In the rows, zero is written as 128.
Known rows, with every step that occurs
A, J: [115 112 136 143 121  65 129 174  84 127 137 121 160 164 113 114 113 151
 113 125 171 115  92 138 133 112 116 118 131 109 155 142 114]
E, X, A, J: [128 117 154 131 112  77 128 171  67 125 145 106 150 204 106 104 106 174
 130 127 161 117  71 156 122  80 107 126 141  96 139 154  96]
J, A, X: [115 109 132 132  81  67 123 185  82 116 124  98 157 173 118  95 135 160
  99 126 159 128 114 158 109 143 113 140 165 109 155 159 123]
F, E, S, Q: [127 113 138 134 118  60 160 181 107 123 137  71 167 156 124 110 132 148
 115 138 140 118  96 163 140 140 113 120 147  89 167 157 132]
B, L: [136 108 170 162 122  65 131 170  90 117 154 138 143 149 119 117  97 165
 118 128 196 119  99 142 131 108 110 107 128  92 153 149 126]
F, L: [128 110 161 156 154  70 144 185  96 126 154 150 160 143 129 125 108 145
 118 134 177 123  99 146 129 121 105 111 133 109 154 144 129]
S, L, F, E: [109 110 145 150 102  71 103 152 102 130 142 124 171 143 114 114  68 173
 113 117 128 125  97 149 101 135  97 106 183 105 168 168 139]
S, E, F: [109 112 148 146 124  74 131 164  93 118 132  87 172 111 118  87  96 202
 113 115 143 128 112 168 156 147  89 125 130  95 145 142 139]
S, L, B: [136 105 152 136  89  77 117 171  90 120 155 102 164 145 125 101  93 148
  82 127 195 119 101 166 105 158 116 114 166  94 175 131 140]
S, E, X, L: [124 122 181 176 130  76 112 161  90 122 165  90 162 165 133  97  88 178
 113 128 171 129  92 178 122 111  95 118 152  99 144 134 127]
A, X, L, F, E, S: [ 87 113 151 149 108  75  50 159  89 129 131  83 156 213 137 108 116 161
 111 119  85 122  77 138 100 117 104 121 185 110 167 176 121]
A, X, L, S: [118 118 155 145 108  65  79 188  80 113 136 114 140 230 139 114 108 150
  97 160 160 129  92 145 115 113 115 122 162 106 162 138 125]
J, A: [133 109 151 135  86  70 132 191  89 119 132 106 153 141 112 114 118 158
  96 121 179 124 117 157 127 149 125 122 145  98 158 156 135]
A, X, L: [105 120 150 153 127  66  83 176  85 121 155 107 152 202 136 116 107 142
 113 139 185 125  91 147 118 102 105 118 165 105 157 152 120]
Y, F: [114 116 153 138 118  70 140 172  94 119 138 111 165 140 122 135  80 151
 122 115 192 128  96 150 121 129 125 131 141 110 157 163 132]
B, E, X: [128 114 148 161 142  68 136 165  94 117 135 108 154 126 111  92 104 191
 146 130 180 125  91 173 119 104  87 110 124  96 144 162 135]
X, E, F, Y: [106 115 165 159 175  57  90 160 105 126 125 126 151 153 122 116  76 197
 139 139 141 117  99 166 117  95 106 102 153 109 133 163 131]
F, L, S, E, X, A: [155 107 187 141 121  85 161 178  78 115 138 126 155 198 130  94 105 205
 104 142 113 131  89 171 123 121 102 127 138  93 136 121 114]
L, S: [138 113 150 138 108  61 123 193  87 113 121 124 144 174 124 113 104 154
  97 148 171 128 103 149 134 140 126 112 137  98 161 136 144]
F, Y: [124 107 154 160 161  57 125 172 105 130 134 149 157 152 127 128  92 166
 119 128 181 118 102 156 116 125 114 108 157 110 146 159 133]
A, X, L, F: [ 86 121 149 155 112  67  67 175  78 130 141 113 156 214 138 122  89 141
 111 118 134 127  89 134 107  95 100 117 195 124 166 154 127]
B, E, X, L, S, Q: [135 124 170 156 123  65 144 198  90 114 146  98 143 191 132 120  98 175
 130 167 153 127  91 173 123  86  96 113 146  99 163 133 128]
B, E, X, A, J: [133 108 147 130 126  80 141 161  75 122 132 107 151 180  99 100 112 212
 148 119 149 112  72 159 126  76  98 115 118  86 136 162  93]
X, E: [130 118 158 149 141  53 116 168  98 119 134 109 154 168 119 108  94 152
 118 133 182 119  97 157 125 100 128  92 143  95 147 142 138]
J, A, X, E, F, Y: [ 97 109 151 144 131  63  84 167  92 120 110 109 153 180 120  95 108 210
 125 135  98 121 111 173  91 109 104 133 178 121 131 172 117]
B, L, S, E, F: [129 104 177 152  98  77 129 166  83 106 127 117 147 144 122  88  92 229
 103 134 117 128 111 155 149 139  96 126 115  89 147 126 130]
X, L, S, E, F, Y: [114 109 186 161 144  77  87 170  97 121 130 125 150 176 140 121  76 223
 102 143 112 125 106 166 133 139 102 120 152 104 144 136 127]
J, A, X, E: [120 112 144 135  97  59 110 175  86 113 118  91 155 193 119  88 127 166
 103 131 142 123 110 163 101 112 125 123 170 106 147 151 123]
L, B: [142 106 143 124 107  70 119 175  89 120 128  99 164 138 125 106 108 126
 100 114 179 117  94 155 127 142 121 107 166  97 170 137 139]
B, E: [129 105 140 146 142  65 144 171 101 119 129 118 157 124 112 112 110 185
 130 120 184 118 103 154 140 123 106  99 116  87 153 157 137]
L, S, Q: [138 119 143 132 101  51 171 211  90 115 128 108 155 185 130 122 106 134
 100 158 163 129 109 157 142 129 120 121 154 103 171 121 142]
X, L, S: [134 119 175 149 113  68  89 196  88 116 144 122 134 201 133 135  93 149
  94 156 181 125  95 143 131 123 128 104 144  95 165 137 135]
Y, F, L, S: [129 110 174 142 126  77 151 190  90 115 132 150 156 162 135 144  89 158
 109 142 141 131  94 141 109 136 126 136 131 124 159 143 126]

Rows
[140  96 147 134 102  80 132 163  97 118 141 103 164 122 117  95 100 188
  98 119 181 114 102 170 109 154 106 103 144  83 172 139 138]  S, L, B, E
[ 98 117 143 130  97  66  89 176  81 111 115  77 153 171 113  81 119 189
 119 136 116 125 112 167 111 110 104 132 161 108 142 163 123]  J, A, X, E, F
[122 111 145 128 126  73 133 147 109 119 128 111 175 119 114 135  82 154
 142 109 155 125  88 150 117 127 118 120 155 104 154 185 128]  Y, F, E
[115 101 178 176 141  62 110 159  94 135 135 175 148 169 129 138  69 187
 124 107 126 117  98 133 102  98 106 105 175 123 152 159 124]  B, L, F, Y
[158 103 155 110 109  85 130 161  81 116 124  86 155 153 110  92 108 186
 134 109 158 115  75 175 117 106 103 102 155  73 151 157 118]  L, B, E, X, A
[116 108 154 133 116  78 125 156 104 119 128  81 165 139 120 120 108 171
 120 114 140 121  84 153 115 151 128 134 131  97 158 186 129]  Y, F, E, S
[131 109 146 117 109  75 133 176  75 127 138 115 154 199 107 123 112 166
 114 118 169 110  83 137 138 100 125 114 134  88 148 150  98]  X, A, J
[114 111 163 163  94  74 119 186  89 119 166  90 145 174 126  93 113 187
  73 146 198 121 103 168 113 166 119 131 117  88 164 145 139]  E, S, L
[139 115 158 142 129  58 185 216  92 120 143 141 159 180 139 132 113 132
 104 165 140 128 107 150 134 122 110 123 148 115 170 115 131]  F, L, S, Q
[101 114 155 161 106  63  98 168  85 113 152  74 147 226 133  67 120 192
  80 156 162 121  96 175  85 129 119 130 141  96 151 138 129]  A, X, E, S, L
[107 114 137 135 102  60 143 178 100 131 124  77 172 167 128 116 115 145
 113 117  86 121  95 148 129 132 109 120 178 107 176 159 138]  L, F, E, S, Q
[104 122 181 178 114  77  97 160  83 131 153  95 166 177 136 103  70 175
 110 107 119 131  89 164 110 104  90 118 183 117 153 137 132]  S, E, X, L, F
[118 117 147 144 106  58 168 205  91 122 147  72 157 177 132 109 132 141
  94 143 172 120 104 164 144 139 119 130 134  96 170 135 137]  E, S, Q
[137 104 155 151 103  82 125 157  90 116 150  94 161 128 117  77  95 198
 115 130 176 120  89 190  89 133  88 115 151  93 162 142 136]  S, L, B, E, X
[ 92 122 136 141 135  58  84 164  85 113 123  88 157 178 120  81 102 178
 136 144 134 126  96 162 120  89  93 119 154 107 140 157 129]  A, X, E, F
[101 114 153 160  93  68 110 177  88 130 153 124 161 165 122 116  68 165
  94 120 161 127 106 150 102 136 105 116 170 113 170 146 146]  S, L, F
[151  99 178 156 100  70 151 166  88 108 131 130 148 168 127  94  99 206
  85 130 142 126 109 150 137 142 116 115 126  89 151 115 129]  B, L, S, E
[134 117 162 118 119  85 130 144  93 117 134  95 166 158 107 126  75 177
 160 113 146 127  68 166 104  96 109 128 162  91 138 197 108]  Y, F, E, X, A
[119 100 146 130 103  88 109 164  93 115 139  90 163 101 112  88  91 213
 113 124 156 116 103 175 119 153  86 113 135  84 168 151 138]  S, L, B, E, F
[145  97 139 123 121  73 133 165  97 118 117 101 166 114 118 102 115 167
 116 105 169 112  96 158 129 140 112  95 144  88 168 145 137]  L, B, E
[108 102 147 154 174  69 114 163 107 126 119 137 155 109 114 117  91 230
 151 126 141 116 105 164 133 120  84 108 126 101 140 178 130]  B, E, F, Y
[103 113 181 185 165  72  80 158  98 138 139 144 149 173 131 132  65 207
 148 116 117 120  81 160  87  75  85 100 179 124 147 171 124]  B, E, X, L, F, Y
[131 118 143 153 137  66 114 150 101 121 137 109 164 128 110  96  97 155
 150 136 159 127  82 170 116 108  89 111 159 101 145 177 132]  F, E, X
[124 113 162 134  68  74  81 201  75 110 128 103 135 226 132 114 125 161
  80 152 141 129 107 150 105 135 127 134 170 108 164 144 119]  J, A, X, L, S
[118 107 162 149  97  65 146 168  96 128 136  98 157 172 127 118 110 165
 119 116  86 117  92 140 125 113 104 117 167 102 172 158 123]  B, L, F, E, S, Q
[123 115 166 153 127  59 109 177  94 118 135  79 144 189 126  94 121 168
  96 139 168 115  92 162 124 123 137 104 122  89 150 142 139]  X, E, S
[121 116 162 139  91  83 100 148  86 128 150 110 161 181 107 105  61 195
 131 120 119 128  77 166  88 103  89 113 193  92 151 180 121]  S, L, F, E, X, A
[108 122 156 145 140  60  94 168  93 116 131  94 151 146 114 100  86 177
 134 138 157 122  98 162 137  97 107 101 136  96 143 155 139]  X, E, F
[ 99 107 162 174 125  65 107 166  98 138 147 156 161 171 129 128  57 189
 100 121 144 123 106 155  84 134 104 116 187 125 159 154 139]  S, L, F, Y
[115 111 136 138 121  65 104 153 102 131 117 122 173 135 115 122  84 148
 132 103 113 124  92 138 122 120 103  99 184 108 163 174 139]  L, F, E
[147 100 146 107 106  89 131 154  70 122 121  89 159 175 104  92 118 195
 134 105 130 106  65 163 115  90 104 112 145  86 150 148  92]  L, B, E, X, A, J
[116 106 153 138  87  71  88 164  81 112 140  57 155 220 138  59 126 173
  67 142 143 115  89 179  75 146 125 127 167  97 164 127 130]  A, X, E, S, L, B
[139  94 148 126 108  80 124 173  92 117 116  71 156 136 125  86 141 180
  95 110 153 109  92 163 127 163 121 109 121  81 169 145 138]  L, B, E, S
[ 93 116 142 145 121  69  59 150  94 130 132 113 167 191 130 123  89 143
 132 115 100 125  82 133 104  94  93 109 208 115 163 176 120]  A, X, L, F, E
[124 114 152 115 112  88 132 137  83 123 132  99 169 177 101 124  85 182
 160 110 120 118  57 154 102  81 111 136 154 103 137 189  84]  Y, F, E, X, A, J
[132  96 151 117  83  87  91 172  84 116 123  81 157 166 126 102 136 175
 101 110 135 114 101 160 102 134 114 117 176  96 169 153 112]  J, A, X, L, B, E
[100 102 157 162  93  79 117 175  90 126 140  96 151 162 122  95 103 222
  88 117 132 119 102 157 104 154 105 117 123  96 170 154 143]  B, E, S, L, F
[127 107 145 141 124  70 115 163 104 121 129  87 156 146 118  99 129 165
 113 129 149 117  90 156 133 150 118 113 130  84 157 171 135]  F, E, S
[108 108 161 150  66  72 101 180  82 112 144  63 143 222 125  66 137 206
  64 149 142 121 110 180  77 152 130 143 147  98 154 147 123]  J, A, X, E, S, L
[149 107 175 153 104  64 125 181  84 109 135 145 130 177 123 116  99 173
 102 147 172 124 100 139 129 120 122 110 126  93 158 135 130]  B, L, S
[ 99 116 157 145 104  78  82 173  78 109 127  86 155 198 139  88 102 204
  97 150 106 134 103 161 134 133  90 138 153 102 151 130 124]  A, X, L, S, E, F
[ 94 112 163 164  78  75 102 185  83 128 152  95 150 185 129  99  94 184
  71 126 144 124 101 154  99 159 115 129 147 106 173 146 145]  E, S, L, F
[139 113 180 152 109  85 102 154  85 121 155  73 170 158 137  87  95 159
 100 114 154 123  85 182 114 125 102 116 180  99 157 122 127]  S, E, X, L, B
[112 114 157 142  87  75  89 187  81 119 147  98 147 197 128 115 124 153
  96 133 164 124 106 153 108 121 115 131 172 106 159 160 114]  J, A, X, L
